Every row comes from one small tree of marks. The marks that hang from a mark follow it in brackets, in alphabetical order. Every link used is in the known rows. Which tree was each row made from?
Known rows
limipif(pizaz): [ 0.25 -0.31  0.43  0.63  0.12 -0.80 -0.20 -0.01 -1.14  1.72  0.67 -0.05
 -1.61  0.73 -0.17 -0.72 -0.18  0.16]
rapag(limipif(pizaz) sidil(pimu zotun)): [ 1.03  1.85  1.06  2.51  0.79 -1.25 -0.07 -0.54 -0.26  2.07  0.35  0.82
 -6.84  1.52  0.29  0.00  1.08  1.08]
pimu(sidil(rapag(limipif(pizaz)) zotun)): [ 1.62 -1.00  1.99 -0.10  0.33 -2.22 -0.53  0.69  0.28  0.94 -2.14 -0.98
 -3.61  2.33  1.33  0.00  2.39  0.52]
pimu(sidil(pizaz rapag(limipif) zotun)): [ 2.63 -0.16  2.60 -0.46  0.06 -1.32 -0.74  0.31  1.27  1.30 -1.96 -0.71
 -3.31  3.38  1.29  0.35  3.12  0.20]
pizaz(limipif(rapag(sidil(pimu zotun)))): [ 0.63  0.14  1.42  1.74 -0.30  0.70 -0.02 -1.78  0.16  1.57 -1.06  1.13
 -4.18  0.91  1.39  0.48  1.20  2.62]
zotun(sidil(pimu)): [ 0.72 -0.61 -0.01  0.69  0.61 -0.37 -1.43  0.64 -0.74 -0.01 -0.93 -1.45
 -1.17 -1.35  0.06 -0.32  1.77  1.36]
zotun(sidil(rapag)): [ 0.67 -1.19  1.50  0.42  0.33 -0.67 -0.57  1.07 -0.92  0.41 -1.48 -2.00
 -1.09  0.23 -0.17  0.09  1.79  1.16]
pizaz(limipif(rapag)): [ 0.32 -0.63  1.30  0.52 -0.61  1.07  0.85 -1.18 -0.19  0.90 -0.82  1.30
 -1.79  1.13  1.79  0.36  1.06  2.22]
limipif(pizaz rapag(sidil)): [-0.13 -0.13  1.37  0.97  1.71 -0.41  1.21 -1.15 -2.63  3.42 -0.06 -0.33
 -3.94  0.87  0.38 -0.52 -0.53  1.67]
sidil(pimu pizaz): [ 2.13  1.15  1.21  0.42 -0.26 -0.40 -2.45  0.05  1.12  1.58  0.28  0.19
 -0.53  1.05  0.53  0.21  1.82  0.78]
sidil(pimu pizaz(limipif) rapag zotun): [ 3.58  0.85  3.98  2.43 -2.71 -1.32 -3.92 -0.35  2.33  2.22 -1.25  0.62
 -3.22  3.41  1.05  0.80  4.08  2.10]
rapag(sidil(pimu pizaz zotun)): [ 1.49  1.99  1.01  1.85  0.13 -0.06 -1.59 -1.39  1.03  2.49  0.04  0.07
 -4.34  1.10 -0.66  0.36  0.81  0.42]
limipif(rapag(sidil(pimu))): [ 0.15  0.45  1.07  0.78  1.77 -0.19  0.12 -0.91 -1.20  1.55 -0.91 -0.53
 -2.37 -0.25  0.95  0.23  0.42  2.14]
zotun(sidil(rapag(limipif(pizaz)))): [ 0.99 -0.77  2.10  0.91  0.51 -1.06  0.22  1.33 -1.43  0.92 -1.00 -1.23
 -2.91  1.26  0.31 -0.11  2.30  1.39]
mitet(sidil(rapag(limipif) zotun)): [ 0.24  1.16  2.10  2.03  0.48 -0.16 -0.68  1.47  1.46 -0.78 -2.15 -0.60
 -3.65  1.88  0.56  0.25  0.93  0.70]
sopu(sidil(pimu pizaz rapag zotun)): [ 1.64  0.27  2.17  1.50 -0.90 -1.56 -4.69 -0.41  1.78  2.55 -1.87 -1.05
 -3.29  1.48  0.97 -0.80  2.99  2.25]
mitet(sidil(zotun)): [-0.57  0.95 -0.06  1.63  0.46  0.97 -0.82  0.39  1.27 -0.70 -1.53 -0.48
 -2.71 -0.01 -0.34 -0.32 -0.68  0.01]
sidil(rapag zotun): [ 1.15  0.09  2.46  1.36 -1.73 -1.92 -1.71  0.33  0.59  0.45 -1.46 -0.37
 -1.68  1.64 -0.03  0.05  1.85  0.24]
sopu(sidil(pimu pizaz(limipif) rapag zotun)): [ 1.87 -0.10  2.45  1.99 -1.47 -0.84 -4.61 -0.99  2.36  2.72 -1.94 -0.25
 -4.11  2.14  1.47 -0.44  3.33  3.08]

Which tree is each row?
[ 0.27  1.66  0.89  2.00  0.58 -0.46  1.62 -0.92 -0.61  2.11  0.73  0.99
 -6.90  2.07 -0.24 -0.15  0.14  0.18] : rapag(limipif(pizaz) sidil(zotun))
[ 2.24 -0.75  2.21 -0.46 -0.17 -1.33 -1.65  0.08  1.33  1.78 -2.12 -1.40
 -2.26  2.49  0.73  0.19  2.45  0.05] : pimu(sidil(pizaz rapag zotun))
[ 0.04  1.10  0.10  2.22  0.67  0.12 -2.52  0.77  1.57 -0.76 -1.82 -0.79
 -2.58 -0.49  0.08 -0.29  0.20  0.76] : mitet(sidil(pimu zotun))
[ 0.74  1.13  0.74  0.83  0.53  1.82  0.74 -1.88  1.18  2.61  0.79  0.53
 -3.84  2.12 -0.45  1.13 -0.33  0.79] : rapag(sidil(pizaz(limipif)))
[ 1.33 -1.17  1.49 -1.21  1.60 -1.32  0.12  1.10  0.67 -0.10 -2.09 -1.51
 -1.28  1.83  1.61  0.79  2.11  0.81] : pimu(sidil(rapag(limipif)))
[ 0.94  2.21  1.24  0.58  1.32  0.95  1.91 -0.78  0.49  1.95  1.16  0.88
 -4.62  2.54  0.15  0.99  0.33  0.23] : rapag(limipif sidil(pizaz))
[ 2.75  0.98  2.70  2.05 -2.20 -0.15 -2.54 -1.42  1.05  2.46 -0.80  1.82
 -3.61  2.06  1.62 -0.08  3.31  2.03] : sidil(pimu pizaz(limipif(rapag)) zotun)
[ 3.24  1.16  3.66  1.85 -1.90 -2.27 -4.15  0.43  1.52  2.01 -1.23 -0.20
 -2.09  2.69  0.48  0.27  3.64  1.09] : sidil(pimu pizaz rapag zotun)
[ 1.61 -0.33  0.50 -0.63  0.03 -0.20 -0.89 -0.77  1.03  1.48 -1.37 -0.57
 -2.42  1.52  0.38 -0.31  1.47 -0.66] : pimu(sidil(pizaz zotun))
[ 1.77 -0.62  2.21  1.34  0.77 -1.85 -1.41  1.77 -1.07  0.82 -1.24 -1.48
 -2.89  0.86  0.88 -0.04  3.23  2.26] : zotun(sidil(pimu rapag(limipif(pizaz))))
[ 0.22  2.02  0.61  1.54  0.49  0.12  1.70 -0.93  0.19  0.63  0.20  1.08
 -5.69  1.51 -0.11  0.40  0.24  0.11] : rapag(limipif sidil(zotun))
[ 2.46 -0.90  2.47 -0.11 -0.69 -0.50 -1.56 -0.60  1.86  1.87 -2.20 -0.60
 -3.06  3.23  1.18  0.59  2.86  0.79] : pimu(sidil(pizaz(limipif) rapag zotun))
[ 3.21  0.38  3.68  1.27 -1.15 -0.78 -3.32  0.35  2.04  2.03 -0.74  0.07
 -1.38  3.17  1.44  1.38  3.50  2.70] : sidil(pimu pizaz(limipif) rapag)
[ 0.47  0.66  1.32  1.41  0.67 -0.63 -0.33 -1.24 -1.02  1.67 -1.22 -0.13
 -3.52 -0.03  0.71 -0.18  0.86  1.76] : limipif(rapag(sidil(pimu zotun)))
[ 1.62 -0.44  2.05  1.11  0.66 -1.51 -1.33  1.82 -0.51  0.01 -1.55 -1.46
 -2.02  0.54  0.93  0.41  3.32  2.24] : zotun(sidil(pimu rapag(limipif)))
[ 1.08  1.23  2.47  1.84 -0.01  0.35 -1.96  0.82  1.89  0.89 -1.74 -0.91
 -3.05  2.42 -0.15  0.20  0.84  0.30] : mitet(sidil(pizaz rapag zotun))
[ 1.04  1.58  1.14  1.71 -0.71  1.40  0.14 -2.28  1.24  2.62  0.39  0.97
 -5.26  2.18 -0.60  0.62  0.29  0.28] : rapag(sidil(pizaz(limipif) zotun))
[ 0.83  0.81  2.16  0.97  1.26  0.75 -1.30  1.27  1.71  0.78 -1.36 -1.42
 -1.59  2.19  0.07  0.64  0.33  0.84] : mitet(sidil(pizaz rapag))
[ 0.53  0.28  1.66  2.00  0.84 -1.41 -0.59 -1.20 -2.12  3.46 -0.63 -0.14
 -5.09  0.65  0.63 -0.90  0.64  1.92] : limipif(pizaz rapag(sidil(pimu zotun)))
[ 1.96  0.66  2.57  1.65 -0.85 -1.55 -3.88 -0.06  1.74  2.19 -1.73 -0.30
 -4.37  2.34  1.56 -0.66  3.57  2.44] : sopu(sidil(pimu pizaz rapag(limipif) zotun))
[ 1.93 -0.44  1.66  1.03 -0.04  0.86 -1.28 -0.43 -0.47  1.98 -0.97 -0.17
 -2.70  0.65  1.15  0.04  2.87  2.49] : zotun(sidil(pimu pizaz(limipif(rapag))))
[ 1.69  1.74  1.25  2.26 -0.47  0.61 -1.45 -1.97  1.68  2.48  0.02  0.76
 -5.19  1.69 -0.23  0.72  1.10  1.20] : rapag(sidil(pimu pizaz(limipif) zotun))
